Each row was made from one walk, in order. Every step used is in the known rows, and no mark comes twice. Write each row's walk.
Known rows
tidub -> lifef: [ 0.251 -0.658 -0.176 -0.377  0.045 -0.497 -0.059  1.384 -1.830  2.084
  0.911 -0.186  0.895 -1.288 -0.364 -0.445  0.090  0.237  0.924 -0.607
  1.732 -1.145]
sivu -> tuze: [-2.037 -1.351  0.302  0.906  0.252  1.212  2.150  0.902 -1.086  1.479
  0.580  0.201  0.517 -0.601  0.150 -0.908 -0.978 -0.469  0.239  2.840
  1.924 -1.408]
tuze -> mugu -> fivof -> lifef -> tidub: [-0.401 -1.567  1.051 -2.624  0.593 -1.277 -0.693  1.421  0.012 -5.455
 -2.490 -0.083  1.728 -0.091 -0.554  0.575 -1.831  1.288  1.311 -0.431
 -1.949 -0.430]
fivof -> lifef -> felete -> sivu -> tuze -> mugu: [-2.237  0.487  0.002 -0.760  1.065  2.545  1.259  0.141 -0.009 -3.616
 -0.742 -0.207 -0.135  2.147  0.209 -0.028 -3.353 -0.243 -0.156  5.596
 -1.949 -1.773]
tidub -> susuva -> felete: [-1.666 -0.733 -0.366  1.539  0.553 -0.894 -1.140  1.146  1.797  2.098
  0.896  1.058 -1.544  0.114  0.284 -0.157 -0.176 -1.126  0.682 -0.378
 -0.495 -1.074]
lifef -> fivof: [ 1.425 -0.119 -0.792 -0.904  0.348  0.042  3.246 -0.522 -1.814  4.171
 -0.477 -0.076  1.339 -1.740 -0.067  0.252 -0.240  0.372 -0.527  0.090
  0.486 -1.584]
sivu -> tuze -> mugu -> fivof: [-1.590 -1.512  0.905 -1.594  0.196  1.143 -0.584  0.518 -0.437 -4.202
  1.025 -0.704  0.763 -0.374  0.463 -1.777 -0.062  0.739  0.327  0.719
  1.482  1.173]
mugu -> fivof -> lifef: [ 1.483 -2.147  0.162 -0.469  0.698 -0.997  1.195 -0.602 -0.634 -1.832
 -2.276  0.616  2.188 -1.142  0.268 -0.349 -1.854  1.518  1.212  1.882
 -0.607 -1.136]
tidub -> susuva: [-1.111 -1.802  0.179  0.105  0.486 -0.567 -0.468  1.418  0.456  2.017
  0.419  0.954  0.099  0.094 -0.072  0.657 -0.412 -0.383  0.916 -0.849
  1.084 -1.361]
mugu -> fivof -> lifef -> felete -> sivu -> tuze: [-1.636 -0.195  0.110  0.127  1.267  1.997  1.025 -1.344 -0.027 -4.083
 -0.190  0.456  0.518  2.229 -0.297  0.154 -2.111 -0.117  0.087  6.153
 -2.591 -1.854]
fivof -> lifef -> tidub -> susuva -> felete -> sivu: [-3.429  0.280  0.044  2.766  1.327 -0.171 -0.467  1.679  2.387  0.396
 -1.108  1.647 -1.899  1.965 -1.127  1.687 -2.110 -1.534  1.150  2.614
 -5.587 -2.791]
tidub -> lifef -> felete -> susuva: [ 1.167  0.208 -0.401 -1.599 -0.775 -1.583 -1.776  1.027 -0.122  0.241
  1.215 -0.054  0.026  2.070 -0.186  1.505  0.180 -0.943  0.333 -2.893
  1.889 -2.060]
susuva -> felete -> sivu -> tuze -> mugu: [-2.752  0.942 -0.053  1.499  0.894  2.812  0.430  0.583  0.477 -1.185
  1.573 -0.481 -2.197  0.752  0.657 -2.217 -0.691 -0.759 -0.300  3.999
 -1.752  0.526]
fivof -> mugu -> tuze -> sivu: [ 3.921  1.924  0.853 -1.039 -1.266 -2.029 -1.834 -1.063  0.708  1.472
  0.239 -0.239 -0.082 -1.225 -0.171 -0.918  1.670  0.880 -0.215 -3.622
  2.694  3.905]
tidub -> lifef -> fivof -> mugu -> tuze: [ 3.244  2.103 -0.192 -0.033 -0.997 -0.608 -1.859 -1.036 -0.680  2.749
  0.445 -1.177  0.778 -2.428 -1.145  0.019  3.378  0.849 -1.089 -5.495
  0.761  3.000]
susuva -> felete -> lifef -> fivof: [ 0.449  0.433 -1.495  2.035 -1.076 -0.904  2.598 -0.950 -0.718  4.708
 -0.903  0.170 -0.363 -1.791  0.641  0.313  0.788 -0.185 -0.805 -0.785
  0.332 -0.311]
felete -> sivu -> tuze: [-2.000 -0.403  0.321  1.579  1.006  2.991  2.278  0.294 -1.169  1.335
  1.112  0.194 -0.388  0.724 -0.024 -0.750 -0.902 -0.570  0.069  4.897
 -0.136 -1.071]
felete -> susuva: [ 2.023 -1.442  0.109 -0.169 -0.381 -1.188  0.764  0.768 -0.190  1.761
 -0.618  0.473  0.475  0.673  0.713  0.664 -0.542 -0.083  0.661 -1.636
  1.935 -1.339]
tuze -> mugu -> fivof -> lifef: [ 1.404 -1.894  0.407 -2.043  0.683 -0.871 -0.136 -0.043 -0.240 -4.510
 -2.321 -0.153  2.035 -1.054  0.678 -0.846 -1.956  2.021  1.118  0.569
 -0.516  0.222]
lifef -> fivof -> mugu -> tuze -> sivu: [ 4.420  3.413  0.089 -1.252 -1.525 -1.746 -0.098 -2.309  0.244  3.787
 -0.047 -0.612  0.350 -1.979 -0.708 -0.403  2.175  0.954 -1.317 -4.179
  1.822  3.360]
felete -> sivu -> tuze -> mugu -> fivof: [-1.533 -0.460  0.845 -0.786  0.932  2.900 -0.406 -0.066 -0.462 -4.393
  1.595 -0.746 -0.025  0.980  0.350 -1.708  0.060  0.630  0.077  2.721
 -0.653  1.472]
tidub -> susuva -> felete -> lifef -> fivof -> mugu: [-0.028  0.814 -0.925  3.578 -1.454 -1.448 -1.172 -1.047  1.792  3.432
 -0.114  0.344 -1.818 -1.117  0.215  1.075  3.093 -0.994 -1.080 -4.121
 -0.440  1.144]

Which walk is each row?
[-1.495 -0.681  0.718  0.079  0.994  2.324  0.650 -0.455 -0.093 -5.012
 -0.866 -0.283  0.805  0.623  0.192 -1.393 -2.093  1.165  0.606  4.652
 -2.134  0.264]  felete -> sivu -> tuze -> mugu -> fivof -> lifef
[ 3.309 -0.257  0.766  0.022 -0.225 -0.534 -1.903 -0.459  0.148  0.155
 -0.497 -0.282  0.309 -1.255  0.105 -0.417  2.044  0.859 -0.237 -3.541
  1.382  3.494]  fivof -> mugu -> tuze
[ 2.264  1.398 -0.550  0.191 -0.473 -0.491 -0.075 -0.685 -1.551  2.985
  0.788 -1.022  0.665 -2.515 -0.787 -0.114  2.523  0.191 -0.827 -2.965
  0.384  0.094]  tidub -> lifef -> fivof -> mugu
[-2.581  0.608 -0.261  3.117  1.011  2.618  1.690  0.094  0.141  1.493
  1.674  0.253 -2.045  0.745  0.316 -1.609 -0.595 -1.349 -0.152  5.330
 -1.870 -0.818]  susuva -> felete -> sivu -> tuze
[-1.477 -1.655  0.407  0.328 -0.933 -1.265  0.883  2.039 -1.275  1.301
 -1.324  0.552  0.505 -0.012 -0.321  2.118  0.087 -0.283  0.804 -1.701
  1.433 -0.862]  felete -> lifef -> tidub
[ 0.824 -0.975 -0.518 -1.285  0.813 -0.870  1.762  0.008 -0.571 -0.455
 -2.091  0.700  1.238  0.413  0.257  1.041 -3.021  0.061  0.553  2.795
 -0.448 -3.075]  fivof -> lifef -> felete
[ 3.888  1.230 -0.096 -0.178 -0.446 -0.301 -0.202 -1.681 -0.299  2.539
 -0.721 -0.711  0.789 -2.109 -0.449  0.089  2.520  0.991 -1.395 -4.179
  0.475  3.081]  lifef -> fivof -> mugu -> tuze
[-2.114 -1.013  0.556 -0.778  0.091  1.447  0.866  1.473 -0.776 -1.170
  0.529 -0.584  0.329 -0.519  0.466 -1.455 -1.113  0.048  0.188  1.513
  2.019 -0.107]  sivu -> tuze -> mugu
[-2.009 -0.698 -0.158  1.824 -0.867 -1.686  0.306  1.804  0.027  1.433
 -0.797  0.673 -1.176  0.027 -0.023  1.288  0.410 -1.059  0.511 -1.185
 -0.207 -0.613]  susuva -> felete -> lifef -> tidub
[ 1.344 -1.641  0.602 -3.169  0.488 -0.298 -1.205  0.295 -0.676 -3.966
  0.205 -0.640  1.202 -0.733  0.679 -1.128  0.197  1.522  0.607 -1.451
  0.916  1.451]  tuze -> mugu -> fivof
[-2.165  0.395 -0.088  0.000  1.086  2.813  1.499 -0.085 -0.744 -0.438
  1.819  0.146 -0.743  2.415 -0.037  0.163 -1.007 -1.322 -0.563  4.884
 -0.634 -1.854]  lifef -> felete -> sivu -> tuze
[-0.631 -0.796  0.526 -1.840 -0.548 -0.515 -1.135 -0.133  1.570 -6.626
 -1.265 -0.251  0.716  2.622  0.470  0.425 -2.056  0.090  0.251  0.586
  0.153 -1.063]  sivu -> tuze -> mugu -> fivof -> lifef -> felete -> susuva
[-3.495  0.479  0.198  1.851  1.240  0.332 -1.563  1.949  1.995  1.022
  1.425  1.174 -2.785  2.381 -1.042  1.371  0.022 -2.003  0.733  0.593
 -4.112 -1.465]  lifef -> tidub -> susuva -> felete -> sivu
[ 1.302 -0.385 -0.188 -1.341  1.598  0.547  0.505 -1.567 -0.288 -3.797
 -1.036  0.534  0.928  1.896  0.045  0.804 -1.889  0.593  0.421  3.863
 -3.145 -1.496]  mugu -> fivof -> lifef -> felete -> sivu
[-2.108 -1.226 -0.543  2.934 -0.927 -1.497 -1.128  0.994  1.538  2.434
 -0.028  1.156 -1.547  0.039  0.738  0.733  0.640 -0.918  0.654 -1.724
  0.922 -0.096]  tidub -> susuva -> felete -> lifef
[ 1.653 -0.655 -0.249 -1.836 -0.237 -1.316 -0.115  0.415  0.254  0.016
  0.026  0.417  0.013  2.416  0.598  1.612 -0.666 -0.852  0.108 -1.589
  1.575 -2.081]  lifef -> felete -> susuva
[ 3.489  3.943 -0.673  1.569 -2.989 -2.746 -0.743 -2.688  1.359  4.364
 -0.439 -0.464 -1.374 -2.049  0.043 -0.339  3.218  0.421 -1.627 -5.096
  1.691  4.654]  susuva -> felete -> lifef -> fivof -> mugu -> tuze -> sivu
[-2.285  0.609  0.126 -1.664  0.955  3.057  0.128  0.459 -0.369 -3.029
  1.785 -0.664 -0.915  2.486  0.345 -0.305 -1.202 -0.826 -0.655  3.602
 -0.461 -0.496]  lifef -> felete -> sivu -> tuze -> mugu
[ 3.812  4.259 -0.163 -1.071 -2.079 -2.124 -1.778 -1.668 -0.199  4.048
  1.148 -1.153  0.332 -2.375 -1.450 -0.486  3.039  0.863 -1.091 -5.484
  2.170  3.418]  tidub -> lifef -> fivof -> mugu -> tuze -> sivu
[-1.538 -1.629  0.737 -0.650  0.300  0.644  0.525  0.145 -0.029 -4.810
 -1.562 -0.343  1.672 -0.768  0.404 -1.471 -2.166  1.253  0.801  2.737
  0.051 -0.079]  sivu -> tuze -> mugu -> fivof -> lifef
[-1.788  0.234  0.527 -2.516  1.063  2.718 -1.257 -0.488 -0.031 -6.163
  2.228 -0.765 -0.465  2.744  0.208 -0.703 -0.048 -0.193 -0.555  2.781
 -1.030  0.771]  lifef -> felete -> sivu -> tuze -> mugu -> fivof
[ 0.965  1.471 -0.531  3.440 -1.947 -1.589 -2.932 -1.405  2.622  3.179
 -0.487  0.147 -1.672 -1.081 -0.140  1.123  3.919 -0.295 -1.318 -6.658
 -0.008  3.986]  tidub -> susuva -> felete -> lifef -> fivof -> mugu -> tuze
[ 2.983  0.545 -0.410 -0.009  0.048 -0.167  1.546 -1.329 -1.113  2.758
 -0.417 -0.513  0.630 -2.133 -0.135  0.072  1.705  0.284 -1.111 -1.712
 -0.041  0.074]  lifef -> fivof -> mugu
[ 0.077  0.078 -0.540 -1.993  0.160 -0.667 -0.984  1.022 -1.363  0.248
  1.591 -0.229  0.421  0.477 -0.420  0.575 -0.085 -0.527  0.304 -0.542
  1.370 -1.890]  tidub -> lifef -> felete
[-1.542  0.141 -1.326  2.782 -1.176 -1.223  0.535 -0.246  1.123  4.829
 -0.193  0.806 -1.133 -0.743  0.211  1.228  1.145 -0.816 -0.505 -2.374
  0.057 -0.573]  tidub -> susuva -> felete -> lifef -> fivof
